Known rows, with every way that one mark hangs from another
teze(sebi zipir): [ 0.19  0.13 -0.06  0.21  0.10  0.11 -0.08 -0.22  0.33  0.15  0.07 -0.01
 -0.01 -0.04 -0.04 -0.03  0.11  0.11  0.23 -0.29  0.08 -0.07  0.37  0.13]
subu(teze(lasere sebi zipir)): [ 0.21  0.04 -0.01  0.03  0.20  0.55  0.23 -0.14 -0.02  0.21  0.02  0.04
 -0.02 -0.12 -0.05  0.01 -0.04  0.24  0.20 -0.20  0.20 -0.05  0.55 -0.24]
fudo(zuka): [ 0.08  0.09  0.11  0.18 -0.21 -0.37 -0.57 -0.08  0.02 -0.06  0.16 -0.01
 -0.18 -0.03 -0.11 -0.03  0.24 -0.12 -0.02  0.02 -0.32  0.04 -0.26  0.56]
matu(teze(lasere sebi zipir)): [ 0.11  0.06 -0.05  0.08  0.16 -0.17  0.27 -0.18  0.13  0.09  0.14 -0.06
 -0.05 -0.06  0.05 -0.01  0.25  0.19  0.09 -0.14  0.10 -0.10  0.69 -0.14]
vokuna(zunu(litus)): [ 0.11 -0.08 -0.01 -0.28 -0.01 -0.35 -0.17 -0.04  0.07 -0.02  0.01  0.11
 -0.20  0.16  0.04 -0.15 -0.22 -0.19  0.07  0.05 -0.16  0.09 -0.27  0.22]
sebi(zuka(fudo)): [ 0.10 -0.09 -0.05  0.28 -0.16 -0.44 -0.17  0.02  0.27 -0.13  0.16 -0.05
 -0.46  0.11 -0.03  0.07  0.21 -0.36  0.13  0.24 -0.05  0.16 -0.30  0.03]
subu(teze(lasere(vokuna) sebi zipir)): [-0.04  0.12  0.03  0.12  0.27  0.55  0.38 -0.20 -0.06  0.14 -0.04 -0.01
  0.03  0.05 -0.06 -0.03 -0.05  0.22  0.08 -0.12  0.16 -0.12  0.55 -0.16]
vokuna(zunu(litus(subu(teze(lasere sebi))))): [ 0.21 -0.15  0.08 -0.48  0.04  0.37 -0.05  0.03 -0.25  0.13 -0.12  0.21
 -0.06  0.00  0.09 -0.01 -0.31  0.14 -0.03 -0.03  0.06  0.15  0.09 -0.26]
zunu(litus(subu(teze(lasere zipir))) vokuna): [ 0.03  0.02  0.00 -0.37 -0.05 -0.08  0.15 -0.13 -0.44 -0.03 -0.13  0.12
  0.18 -0.05  0.06  0.01 -0.60  0.21 -0.07 -0.07  0.23  0.07  0.00  0.05]
litus(subu zunu): [-0.12 -0.07  0.02  0.26 -0.32  0.14 -0.49  0.09  0.23  0.00 -0.02 -0.07
 -0.05 -0.12 -0.09  0.08  0.09 -0.12 -0.05  0.10  0.04  0.02 -0.53  0.49]
teze(lasere sebi zipir): [ 0.07  0.00 -0.03  0.15  0.32  0.46  0.10 -0.28  0.20  0.14  0.08 -0.03
  0.19  0.01 -0.04 -0.05  0.11  0.32  0.22 -0.34  0.18 -0.04  0.71  0.08]
subu(teze): [ 0.21  0.08  0.01  0.06 -0.22  0.24 -0.28  0.10  0.08  0.03  0.05 -0.01
 -0.27 -0.18 -0.13 -0.04  0.06 -0.26  0.17  0.12 -0.13  0.01 -0.49 -0.03]
matu(ruduz teze(lasere(vokuna))): [-0.31  0.02 -0.01  0.19  0.10 -0.01  0.12  0.28  0.04 -0.24  0.10 -0.17
  0.13  0.01 -0.04 -0.03  0.46 -0.11 -0.11  0.10 -0.26 -0.09 -0.22 -0.16]
matu(ruduz): [-0.06  0.00 -0.02  0.22 -0.07  0.25 -0.37  0.34  0.34 -0.09  0.10 -0.09
  0.08 -0.17 -0.10 -0.02  0.38 -0.12  0.16 -0.10 -0.23  0.02 -0.54  0.05]
matu(ruduz teze(lasere sebi(zuka(fudo)))): [ 0.08 -0.18 -0.12  0.17  0.10 -0.38  0.19  0.35  0.21 -0.12  0.23 -0.11
 -0.16 -0.01  0.09  0.22  0.58 -0.11  0.04  0.13 -0.03  0.15  0.16 -0.64]
teze(lasere(vokuna) sebi(zuka) zipir): [-0.31  0.01  0.00  0.14  0.45  0.18  0.38 -0.39 -0.06  0.02  0.05 -0.10
  0.21  0.28  0.01 -0.02  0.25  0.08  0.05  0.02  0.06  0.00  0.72  0.10]
subu(teze(lasere(vokuna(zunu)) sebi zipir)): [ 0.12  0.00  0.07 -0.04  0.29  0.21  0.36 -0.14 -0.14  0.17 -0.13  0.11
 -0.07  0.25  0.01 -0.04 -0.26  0.15  0.03 -0.01  0.11 -0.13  0.62 -0.29]
zunu(litus): [-0.05  0.04 -0.08 -0.08 -0.04 -0.07 -0.16 -0.09  0.12 -0.06  0.10 -0.02
 -0.08 -0.07 -0.04 -0.15  0.01 -0.11  0.14 -0.09 -0.10  0.09 -0.34  0.33]
ruduz(matu(teze(lasere))): [ 0.05  0.07 -0.03 -0.12 -0.15 -0.47 -0.07 -0.04  0.20 -0.13  0.19 -0.13
 -0.22 -0.21 -0.05 -0.15  0.11 -0.11 -0.06 -0.03 -0.29  0.05 -0.15  0.01]
lasere(vokuna(zunu(litus(subu)))): [-0.18 -0.03  0.09 -0.16 -0.14 -0.25 -0.23 -0.04 -0.07 -0.12 -0.16  0.11
 -0.07  0.28  0.06 -0.14 -0.24 -0.20 -0.21  0.10 -0.20  0.00 -0.47  0.36]
zunu(litus vokuna): [ 0.14  0.10 -0.10 -0.20  0.13 -0.47 -0.27 -0.11  0.13 -0.13  0.10  0.00
  0.27 -0.05 -0.02 -0.05 -0.39 -0.04  0.13 -0.13 -0.08  0.14 -0.30  0.39]
subu(teze(sebi zipir)): [ 0.31  0.15 -0.04  0.09 -0.02  0.20  0.06 -0.06  0.09  0.22  0.01  0.05
 -0.19 -0.16 -0.04  0.02  0.00  0.02  0.23 -0.13  0.12 -0.09  0.20 -0.21]
litus(subu(teze(lasere zipir)) zunu(vokuna)): [ 0.06 -0.07  0.01 -0.03 -0.12  0.02  0.00  0.00 -0.21  0.06 -0.14  0.02
  0.26 -0.09 -0.03  0.20 -0.52  0.21 -0.09  0.10  0.36 -0.03  0.02  0.18]

Rows
[ 0.00  0.02 -0.08  0.11  0.16 -0.03  0.29  0.17  0.12  0.05  0.12 -0.09
  0.17 -0.14  0.05  0.06  0.45  0.22  0.07 -0.23  0.03 -0.09  0.50 -0.39] -> matu(ruduz teze(lasere sebi zipir))
[-0.14 -0.01  0.01 -0.15  0.08 -0.38 -0.04 -0.11  0.05 -0.10 -0.06  0.07
 -0.07  0.29  0.02 -0.18 -0.25 -0.23 -0.04  0.07 -0.22  0.01 -0.30  0.31] -> lasere(vokuna(zunu(litus)))
[-0.02  0.07 -0.06  0.18 -0.26 -0.57  0.12  0.29  0.08 -0.07  0.08 -0.08
 -0.17 -0.14  0.02  0.00  0.43 -0.19  0.02  0.03 -0.14 -0.17 -0.22 -0.18] -> matu(ruduz teze(zipir))
[ 0.12 -0.09  0.04 -0.05 -0.12  0.20 -0.29  0.13 -0.14 -0.02 -0.08 -0.01
  0.32 -0.16 -0.07  0.20 -0.46  0.10 -0.07  0.16  0.18  0.09 -0.33  0.17] -> litus(subu(teze(lasere)) zunu(vokuna))
[-0.05  0.06  0.10  0.09  0.05  0.86 -0.11 -0.02 -0.07  0.04 -0.08 -0.01
  0.11 -0.06 -0.07  0.02  0.01  0.14 -0.06 -0.03  0.02 -0.01  0.00 -0.14] -> litus(subu(teze(lasere(vokuna) sebi)))
[ 0.03 -0.10  0.07 -0.27 -0.25 -0.28 -0.35  0.01 -0.06 -0.04 -0.10  0.14
 -0.18  0.13  0.07 -0.10 -0.21 -0.19 -0.08  0.05 -0.14  0.10 -0.48  0.28] -> vokuna(zunu(litus(subu)))
[-0.09 -0.07  0.19 -0.06 -0.16  0.16  0.17 -0.05 -0.39  0.05 -0.26  0.13
 -0.21  0.29  0.02 -0.06 -0.31 -0.03 -0.20  0.20  0.06 -0.14  0.07 -0.06] -> litus(subu(teze(lasere(vokuna(zunu)) zipir)))
[-0.22  0.09 -0.06  0.21  0.27  0.01  0.44  0.10  0.09 -0.03  0.06 -0.13
  0.23  0.03  0.05  0.03  0.40  0.17 -0.06 -0.17 -0.02 -0.18  0.48 -0.32] -> matu(ruduz teze(lasere(vokuna) sebi zipir))
[-0.31  0.01  0.07 -0.16 -0.09  0.50  0.11 -0.04 -0.38 -0.11 -0.13  0.04
  0.00 -0.01 -0.02 -0.10 -0.16 -0.03 -0.18  0.10 -0.01  0.04 -0.35  0.08] -> zunu(litus(subu(teze(lasere(vokuna)))))
[-0.19  0.08  0.04  0.14  0.08  0.39  0.37 -0.15 -0.19  0.01 -0.06 -0.02
 -0.08  0.09 -0.09 -0.11 -0.07  0.02  0.01  0.07  0.09 -0.15  0.18  0.00] -> subu(teze(lasere(vokuna) zipir))
[-0.13 -0.07 -0.07  0.01  0.20 -0.32  0.42  0.13 -0.09  0.00  0.15 -0.12
  0.15 -0.01  0.12  0.11  0.62 -0.03  0.05  0.08 -0.04  0.02  0.52 -0.43] -> matu(ruduz teze(lasere sebi(zuka) zipir))
[ 0.08 -0.13 -0.07  0.24  0.22 -0.14  0.33 -0.22  0.20  0.06  0.12 -0.01
 -0.23  0.21  0.04  0.12  0.17  0.13  0.17 -0.06  0.28  0.10  0.74 -0.18] -> teze(lasere sebi(zuka(fudo)) zipir)
[-0.29 -0.07  0.08  0.17 -0.17  0.63 -0.05  0.09 -0.16 -0.02 -0.13 -0.06
  0.04  0.01 -0.11  0.07 -0.07 -0.03 -0.21  0.27  0.12 -0.04 -0.35  0.17] -> litus(subu(teze(lasere(vokuna))) zunu)
[-0.14  0.03  0.07 -0.26 -0.31 -0.32  0.20 -0.04 -0.40  0.03 -0.30  0.21
 -0.33  0.23  0.10 -0.11 -0.42 -0.20 -0.23  0.20  0.02 -0.12 -0.32  0.03] -> lasere(vokuna(zunu(litus(subu(teze(zipir))))))
[-0.09 -0.06 -0.02  0.08 -0.02 -0.06 -0.01  0.35  0.09 -0.15  0.17 -0.13
  0.05 -0.14 -0.02  0.00  0.49 -0.08  0.01  0.05 -0.22  0.01 -0.21 -0.25] -> matu(ruduz teze(lasere))
[-0.21 -0.08  0.06  0.05  0.07 -0.51  0.43  0.20 -0.11 -0.10 -0.06 -0.02
 -0.01  0.27  0.09 -0.06  0.19 -0.06 -0.18  0.14 -0.13 -0.20  0.20 -0.24] -> matu(ruduz teze(lasere(vokuna(zunu)) zipir))
[-0.16  0.06 -0.05  0.20  0.27  0.14  0.13  0.25  0.19 -0.11  0.12 -0.16
  0.26 -0.06  0.00  0.04  0.50  0.06 -0.05 -0.10 -0.19 -0.08  0.14 -0.33] -> matu(ruduz teze(lasere(vokuna) sebi))
[ 0.06  0.08 -0.01 -0.19 -0.11 -0.36 -0.45 -0.08  0.04 -0.17 -0.01  0.03
  0.26 -0.07  0.02  0.00 -0.40  0.00 -0.03 -0.11 -0.03  0.15 -0.53  0.43] -> zunu(litus(subu) vokuna)
[ 0.09  0.00 -0.01  0.14 -0.20 -0.28 -0.60  0.07  0.23 -0.08 -0.03 -0.06
  0.32 -0.09 -0.06  0.19 -0.31 -0.01 -0.06  0.06  0.07  0.05 -0.55  0.55] -> litus(subu zunu(vokuna))
[ 0.18  0.00 -0.02  0.14 -0.26  0.43 -0.35  0.19  0.13  0.18 -0.07  0.01
 -0.08 -0.31 -0.07  0.20  0.00 -0.04  0.00  0.08  0.16  0.02 -0.35 -0.03] -> litus(subu(teze(sebi)) zunu)
[-0.17 -0.10  0.09 -0.23  0.26  0.26 -0.02 -0.17 -0.06 -0.01 -0.13  0.10
  0.22  0.27  0.10 -0.09 -0.23  0.21 -0.14 -0.14 -0.03  0.08  0.24  0.13] -> teze(lasere(vokuna(zunu(litus(subu)))) sebi)
[ 0.37  0.06 -0.04  0.01 -0.12  0.03 -0.47  0.18  0.14  0.11 -0.06  0.01
  0.28 -0.27 -0.04  0.30 -0.42  0.06  0.00  0.05  0.18  0.07 -0.33  0.01] -> litus(subu(teze(sebi)) zunu(vokuna))
[ 0.00  0.00 -0.01 -0.25 -0.01  0.50  0.27 -0.16 -0.29  0.18 -0.09  0.12
 -0.01 -0.12  0.08 -0.01 -0.18  0.28  0.00 -0.21  0.29  0.03  0.36 -0.16] -> zunu(litus(subu(teze(lasere sebi zipir))))
[ 0.17 -0.09  0.07 -0.38 -0.38 -0.14 -0.22  0.14 -0.27  0.04 -0.16  0.21
 -0.37 -0.01  0.07 -0.06 -0.32 -0.26 -0.08  0.21 -0.11  0.09 -0.61 -0.07] -> vokuna(zunu(litus(subu(teze))))
[ 0.01  0.02 -0.09 -0.20  0.07 -0.81  0.39 -0.29  0.04  0.04  0.18 -0.11
 -0.13 -0.11  0.10 -0.03  0.23 -0.05 -0.04 -0.01 -0.12  0.06  0.57 -0.20] -> ruduz(matu(teze(lasere sebi(zuka) zipir)))
